Each row was made from one small tree. Brackets hold a mark, then the marks that hang from it, in alphabetical order. Every link used is in the known rows. Write each row's tree.
Known rows:
[rari [farun vulok] nolu]: -.25, .00, .21, -.23, .13, .13, -.38, .11, .10, -.12, -.12, -.23, -.09, -.06, .29, -.03, -.11
[vulok [bagulob ramaf] [kufa dise rari] nolu]: -.01, .25, .07, -.24, .04, -.06, .19, -.15, .02, .40, -.01, .14, -.02, .28, -.18, .15, .01
[bagulob ramaf [vulok [kufa dise [rari farun]] nolu]]: -.31, .28, .15, -.21, .02, .00, .20, -.41, .10, .01, -.12, .18, .13, .16, -.10, .15, -.14
[kufa dise [rari [bagulob ramaf] [farun vulok] nolu]]: -.35, .28, -.23, -.31, .12, .27, -.51, -.07, .19, -.07, -.11, .02, .35, -.14, .15, -.41, .01
[bagulob ramaf [vulok kufa nolu]]: -.03, .15, .61, -.16, .03, .03, .10, -.50, -.06, -.14, -.06, .04, -.17, .20, -.08, .51, .02
[bagulob ramaf [vulok [kufa dise rari] nolu]]: -.20, .25, .39, -.16, .02, .07, .10, -.39, -.01, -.01, -.03, .19, .12, .29, -.15, .35, -.07
[rari [bagulob ramaf [vulok kufa]] farun nolu]: -.19, .28, .26, -.23, .00, -.02, -.10, -.54, .21, -.19, -.20, -.07, -.11, -.18, .21, -.08, .09
[farun [vulok bagulob kufa]]: .08, -.06, .61, -.21, .02, .06, -.08, -.32, -.11, .13, -.01, -.17, -.15, -.09, .11, .35, .05
[farun [vulok [bagulob ramaf] [kufa dise rari]]]: -.11, .16, .39, -.22, .08, .23, -.09, -.45, -.03, .17, .01, .08, .26, .01, -.03, .15, .02
[farun [vulok [bagulob ramaf] [kufa rari] nolu]]: .07, .07, .51, -.24, .11, .10, .08, -.29, -.02, .29, .03, .09, -.01, .04, -.05, .07, -.04
[vulok bagulob [kufa [rari nolu]]]: .11, .10, .48, -.13, .06, -.13, .00, .05, .00, .25, -.03, -.13, -.19, .14, .18, .12, -.09
[kufa dise rari]: -.12, .10, -.01, -.19, .07, .12, -.47, .27, -.15, -.20, -.03, -.20, .10, .18, .10, .32, -.10
[bagulob ramaf]: .02, .11, .30, -.18, .14, .23, -.49, -.17, -.17, -.46, -.07, -.27, -.13, .06, .11, .46, .08
[bagulob vulok]: -.09, -.05, .52, -.09, .05, .03, -.45, -.16, -.19, -.48, -.04, -.26, -.25, .07, .14, .73, -.06
[vulok [bagulob ramaf] [kufa dise [rari farun]] nolu]: -.13, .27, -.19, -.29, .02, -.13, .30, -.18, .17, .43, -.09, .13, -.02, .15, -.11, -.08, -.09
[farun [vulok [bagulob ramaf] kufa]]: .04, .05, .61, -.22, .08, .20, -.11, -.57, -.08, .04, -.02, -.07, -.04, -.09, .04, .31, .10
[dise [kufa [rari [bagulob vulok]]]]: .10, .08, .45, -.16, .01, .02, -.43, -.08, -.13, -.48, -.02, -.18, -.07, -.05, .11, .07, -.12
[vulok [kufa dise [rari bagulob]]]: .04, .20, .07, -.26, -.08, .01, -.14, -.04, -.08, .04, -.08, -.17, .08, .00, .12, .04, .09

Write each row's tree:
.19, .01, .32, -.23, -.01, -.26, .23, -.01, -.07, .36, -.02, -.14, -.47, .20, .00, .38, .05 -> [vulok bagulob kufa nolu]
-.15, .04, .33, -.23, .06, -.03, .02, -.15, .16, .25, -.11, -.12, -.16, -.09, .23, -.08, -.08 -> [rari [farun [vulok bagulob kufa]] nolu]
-.41, .21, -.13, -.23, .18, .21, -.36, -.04, .19, .08, -.07, .08, .27, .03, .09, -.17, -.14 -> [kufa dise [rari [farun [vulok [bagulob ramaf]]] nolu]]
-.25, .21, -.38, -.38, .08, .20, -.36, -.07, .12, -.02, -.09, .03, .26, -.15, .01, -.32, .02 -> [kufa dise [rari [bagulob ramaf] [farun [vulok nolu]]]]
.14, .15, .31, -.19, .06, .03, -.44, .25, -.04, -.26, -.03, -.20, -.08, .09, .18, -.23, -.09 -> [dise [kufa [rari bagulob nolu]]]
-.21, .15, .03, -.15, .12, .11, -.47, .40, -.04, -.06, -.03, -.12, .10, .31, .14, .17, -.10 -> [kufa dise [rari nolu]]
.13, .15, .13, -.24, .11, .17, -.62, -.05, -.12, -.40, -.05, -.26, .00, -.15, .18, .06, .07 -> [kufa [rari [bagulob ramaf]]]
-.10, .07, .32, -.20, .13, .03, -.21, .10, .10, -.04, -.04, -.07, -.01, -.01, .17, -.33, -.31 -> [dise [kufa [rari [farun [vulok bagulob]] nolu]]]
.15, .13, .33, -.23, .04, -.11, .20, -.28, -.03, .26, -.04, -.03, -.36, .19, -.09, .35, .10 -> [vulok [bagulob ramaf] kufa nolu]
-.14, .05, .10, -.24, .18, .17, -.39, -.18, .05, -.16, -.07, -.13, .07, -.23, .17, -.03, -.18 -> [kufa [rari [farun [vulok [bagulob ramaf]]]]]
.08, .05, .11, -.23, .13, -.04, -.23, -.05, -.06, .02, .00, -.10, -.40, .19, -.07, .46, .08 -> [vulok [bagulob ramaf] nolu]
-.34, .18, -.23, -.20, .10, .03, -.35, .37, .12, -.03, -.12, -.13, .11, .15, .20, -.09, -.20 -> [kufa dise [rari farun nolu]]
.10, -.07, .51, -.25, .02, -.05, .11, -.16, -.07, .35, .02, -.06, -.26, .06, .00, .29, .04 -> [farun [vulok bagulob kufa nolu]]
-.05, .13, -.19, -.26, .01, .08, -.59, .20, -.11, -.20, -.04, -.23, .07, -.01, .12, .12, .07 -> [kufa dise [rari bagulob]]
-.01, .21, .05, -.26, .00, -.07, .23, -.28, .00, .37, -.03, .08, -.19, .30, -.20, .34, .15 -> [vulok [bagulob ramaf] [kufa dise] nolu]
.01, .19, .18, -.22, .12, .16, -.59, -.06, -.01, -.31, -.08, -.22, -.17, .00, .19, .09, .24 -> [rari [bagulob ramaf] nolu]
-.05, .35, .15, -.23, .01, .12, -.15, -.14, .04, .08, -.09, -.02, .18, .11, .09, -.13, .13 -> [vulok [kufa dise [rari [bagulob ramaf] nolu]]]
-.07, .15, .22, -.18, .11, .00, -.23, .29, .07, -.23, -.11, -.18, -.06, .10, .23, -.30, -.32 -> [dise [kufa [rari farun nolu]]]
-.01, .13, .18, -.19, -.02, -.08, .01, -.07, -.07, .25, -.03, -.09, -.02, .14, .04, .27, -.03 -> [vulok bagulob [kufa dise rari]]
.09, .25, .33, -.20, .11, .14, -.45, .03, -.01, -.35, -.04, -.11, .02, .07, .12, -.26, -.04 -> [dise [kufa [rari [bagulob ramaf] nolu]]]
.01, .17, .07, -.34, .09, .13, -.22, -.11, .07, -.20, -.08, -.03, .07, -.16, .04, -.50, -.13 -> [dise [kufa [rari [bagulob ramaf] [farun [vulok nolu]]]]]
-.11, .23, -.13, -.29, .10, .07, -.47, -.10, .16, -.28, -.19, -.24, -.17, -.17, .26, -.17, .13 -> [rari [bagulob ramaf] farun nolu]
